Each row was made from one walk, in order. Every step used is in the known rows, and no mark comes twice. Write each row's walk.
(in the rows, 128 means zero)
Known rows
rusig-mopam: [192 112 154  82 135 141 128 142 117 117 106 126 156 118 150 102 123 152
 134 106  72 178 116 144]
dufo-mopam-rusig: [ 71 121 166 106 134 137 151 136 120 115 105 123 158  88 159 100 130 155
  95 135  93 177 121 146]
foli-lavo-kelir-rusig-mopam-dufo: [236 140 150 102 130 171 128 156 155 145 118 148 171 171 189  80 114 171
 123 144  59 170  82 150]
dufo-mopam-depafi: [104 118 138  92 103 151 145 138 107 121 106 131 160  82 139  99 139 149
 103  87  92 173 127 147]
kelir-rusig-mopam-lavo-foli: [163 144 119 117 126 143 115 154 132 120 125 130 175 135 132  83 117 163
 133 133  69 167 105 146]
foli-rusig-mopam-depafi-kelir: [173 103 170  97 100 176  87 152 121 135 103 131 159 131 109  87 127 159
 125  68  74 174 132 136]
rusig-kelir-lavo-mopam: [126  75 134 118 130 124 129 137 122 127 141 120 163 151 165  96 109 124
 136 112  82 160  83 136]
foli-lavo: [143 109 158 104 135 141 127 133  95 138 135 130 170 130 199  93 133 160
 104 118  93 180 122 134]
depafi-kelir-rusig-mopam-lavo: [165 136 164 115 125 161  82 156 110 122 117 140 171 145 132  78 103 177
 127 130  61 157 129 134]
dufo-mopam-lavo-foli: [ 99 128 110 128 129 139 126 142 120 109 141 124 173  88 148  93 143 162
  99 160  91 161 121 145]
kelir-lavo-mopam-rusig: [ 69  68 152 101 135 124 136 147 128 121 140 130 161 157 176  91 103 115
 114 129  83 163 115 147]
rusig-mopam-lavo: [177 119 166  77 124 139 129 150 106 124 133 131 175 136 153  86 118 162
 128 141  65 155 115 140]
foli-lavo-mopam-dufo: [174  84 149  87 131 127 137 151 136 140 138 122 175 165 210  86 114 159
 106 164  82 159 117 147]
kelir-lavo-foli: [140  95 103 139 135 139 102 137 113 123 147 136 161 120 163 100 145 112
 129 112  99 183 119 144]
depafi-kelir-rusig: [132 128 146 143 134 159  72 130 100 123  95 143 153 121 127  97 125 165
 117  99  97 187 143 137]
mopam-depafi-kelir-rusig: [117 126 141 127 100 171  76 131  97 127  92 146 156 125 117  90 126 160
 122  63  96 184 143 139]
rusig-mopam-depafi: [180 108 147  68 100 151 131 146 114 121 102 128 161 128 142  96 126 146
 138  70  72 176 115 144]
dufo-mopam-lavo-foli-rusig: [ 94 133 133 134 127 141 132 147 126 125 138 125 177  87 118  88 144 164
  83 158  95 159 119 143]
dufo-mopam: [119 125 143 104 136 136 140 133 112 117 108 127 158  77 148 107 135 155
  98 125  88 174 125 141]
rusig-mopam-dufo: [252 118 164  77 132 138 131 149 124 123 105 126 164 135 163  88 129 150
 139 143  68 173 111 155]
depafi-kelir-rusig-mopam-lavo-foli: [161 133 122 141 127 164  61 155 132 118 126 133 170 145 129  83 115 173
 135 132  67 163 125 136]
rusig-kelir: [151 116 149 119 129 134 126 117  94 121 107 121 160 121 148 102 137 162
 135 100  99 183  88 131]
kelir-lavo-foli-rusig: [133  98 129 143 133 141 110 139 117 139 149 134 165 116 132  93 147 114
 115 112 103 184 117 145]
mopam-rusig: [ 94 108 169 105 131 133 132 126 104 118 106 132 160 124 157  96 132 150
 113 118 104 186 123 144]
mopam-depafi-kelir: [127  98 139 114 101 173  73 129  91 120 108 139 157 128 136  94 139 158
 122  70 102 180 148 130]
foli-rusig-mopam: [188 117 177  84 132 141 137 146 125 132 106 124 158 123 119  94 125 151
 121 104  73 178 109 145]

Which walk is each row?
[100  67 124  91 100 139 131 147 119 131 141 136 164 147 157  92 115 111
 121  82  80 158 121 147]
kelir-lavo-mopam-depafi
[ 81  80 163 109 132 123 144 142 138 132 134 111 172 173 208  88 103 169
 119 130  85 167  77 132]
foli-lavo-mopam-rusig-kelir
[ 95 138 137 129 105 172  94 145 114 126  90 139 157  91 116  93 125 165
 101  78  87 175 144 143]
dufo-mopam-depafi-kelir-rusig
[103  66 130 106 104 164  84 148 126 137 137 127 168 165 187  89 116 168
 104  88  82 162 138 132]
foli-lavo-mopam-depafi-kelir
[137 106 132 118 134 173 116 126 118 136 135 147 167 146 195  98 139 172
 101 117  92 178  99 127]
foli-lavo-kelir
[174 112 172  70  98 152 142 150 121 138 105 127 166 124 110  88 128 149
 121  68  74 174 111 146]
foli-rusig-mopam-depafi
[164 134 124  98 101 187 122 142 139 126  90 156 157 147 117  96 116 160
 134  61  67 176  87 146]
lavo-kelir-rusig-mopam-depafi
[102 130 154 104 128 136 145 143  99 119 134 133 174  88 152  88 131 166
  89 157  85 153 125 140]
dufo-mopam-lavo
[107 141 135 127 126 169 117 128 110 123 121 161 173 143 124  86 123 177
 104 135  90 162  96 136]
mopam-lavo-kelir-rusig
[106 111 137 118 104 172  93 139 108 118 104 133 154  86 137  98 137 162
 101  88  90 172 148 135]
dufo-mopam-depafi-kelir
[125 135 124 132 133 172 114 118 123 122  95 156 153 130 124 100 128 165
 116  99  94 185  98 140]
lavo-kelir-rusig
[116  79 137  95 136 130 133 145 128 134 140 119 167 153 198  98 111 161
 103 126  81 164 117 139]
foli-lavo-mopam
[164 119 165  98 125 172 130 145 131 132 133 148 171 150 117  83 123 176
 107 140  68 153  86 135]
foli-rusig-mopam-lavo-kelir
[104  76 130  80 102 141 133 149 125 141 137 126 170 158 188  91 115 155
 104  88  84 162 116 137]
foli-lavo-mopam-depafi
[126 132 132 130 134 171 118 129 125 140 122 156 166 149 174  94 123 176
 102 110  87 181  94 133]
foli-lavo-kelir-rusig
[170 101 127 123 102 181  68 152 140 127 112 125 158 129 108  95 136 155
 132  72  79 184 128 143]
lavo-foli-rusig-mopam-depafi-kelir
[ 93  99 123 118 100 164  83 144 129 122  98 134 156 150 116  95 103 160
 120  72  84 167 138 142]
lavo-mopam-depafi-kelir-rusig
[105 112 173 120 128 130 133 122 104 119 104 120 163 131 156  94 130 159
 133 110 102 187  81 136]
mopam-rusig-kelir
[242 120 145 106 129 143 123 154 153 130 113 118 164 131 129  87 140 148
 131 145  78 182 105 159]
lavo-foli-rusig-mopam-dufo
[182 131 151 118 133 162  78 148 123 122  92 136 153 133 129  95 108 165
 134  97  67 182 132 138]
depafi-kelir-rusig-mopam
[182 140 151  93 133 140 132 148 123 123  92 134 160 126 131  97 110 151
 134  98  68 180 110 147]
kelir-rusig-mopam
[ 82 109 171 130 133 127 151 142 115 124 132 122 162 102 175  89 125 128
 115 128  88 171  83 143]
dufo-mopam-rusig-kelir-lavo
[ 80  86 157 110 131 121 140 132 136 112 109 113 161 159 157  98 107 162
 131 120  88 170  78 139]
lavo-mopam-rusig-kelir
[168 124 187  81 126 141 139 154 109 134 133 131 179 132 123  78 121 161
 110 138  68 153 110 141]
foli-rusig-mopam-lavo
[102  71 124 105 102 165  80 140 121 116 111 129 153 149 137  99 117 159
 116  83  87 165 140 137]
lavo-mopam-depafi-kelir
[ 92  94 131 115 102 166  87 157 131 142 121 134 168 167 166  86 100 169
 105  80  80 165 137 135]
foli-lavo-mopam-depafi-kelir-rusig
[118 117 134 116 125 170 113 122 102 119 136 157 173 144 147  91 139 176
 105 142  92 158 101 133]
mopam-lavo-kelir
[147 107 175 131 130 131 131 131  95 146 135 128 167 126 137  87 133 125
 126 100  97 178  83 131]
foli-rusig-kelir-lavo
[141  87 146 139 132 158  68 134  89 125 139 142 155 125 165  97 132 127
 120 107  90 176 146 130]
depafi-kelir-lavo
[238 135 166 114 129 159  83 156 134 129  90 133 159 144 142  82 112 164
 139 134  66 175 131 153]
depafi-kelir-rusig-mopam-dufo
[178 133 137 109 133 174 123 148 146 139 117 148 164 160 177  93 109 172
 119 106  61 177  81 135]
foli-lavo-kelir-rusig-mopam
[139  86 104 163 134 163  49 137 109 120 147 135 153 126 163 102 142 124
 130 111 100 185 143 133]
depafi-kelir-lavo-foli
[144 119 175 123 130 132 131 121 101 134 108 119 165 116 115  93 138 160
 123  99 105 182  82 131]
foli-rusig-kelir
[151 101 152 125 129 130 124 127  90 132 138 130 165 128 165  91 132 123
 138 101  94 174  87 129]
rusig-kelir-lavo
[ 68  59 155 129 134 146  85 145 132 122 143 130 156 163 176  90 101 128
 115 128  86 163 138 140]
depafi-kelir-lavo-mopam-rusig
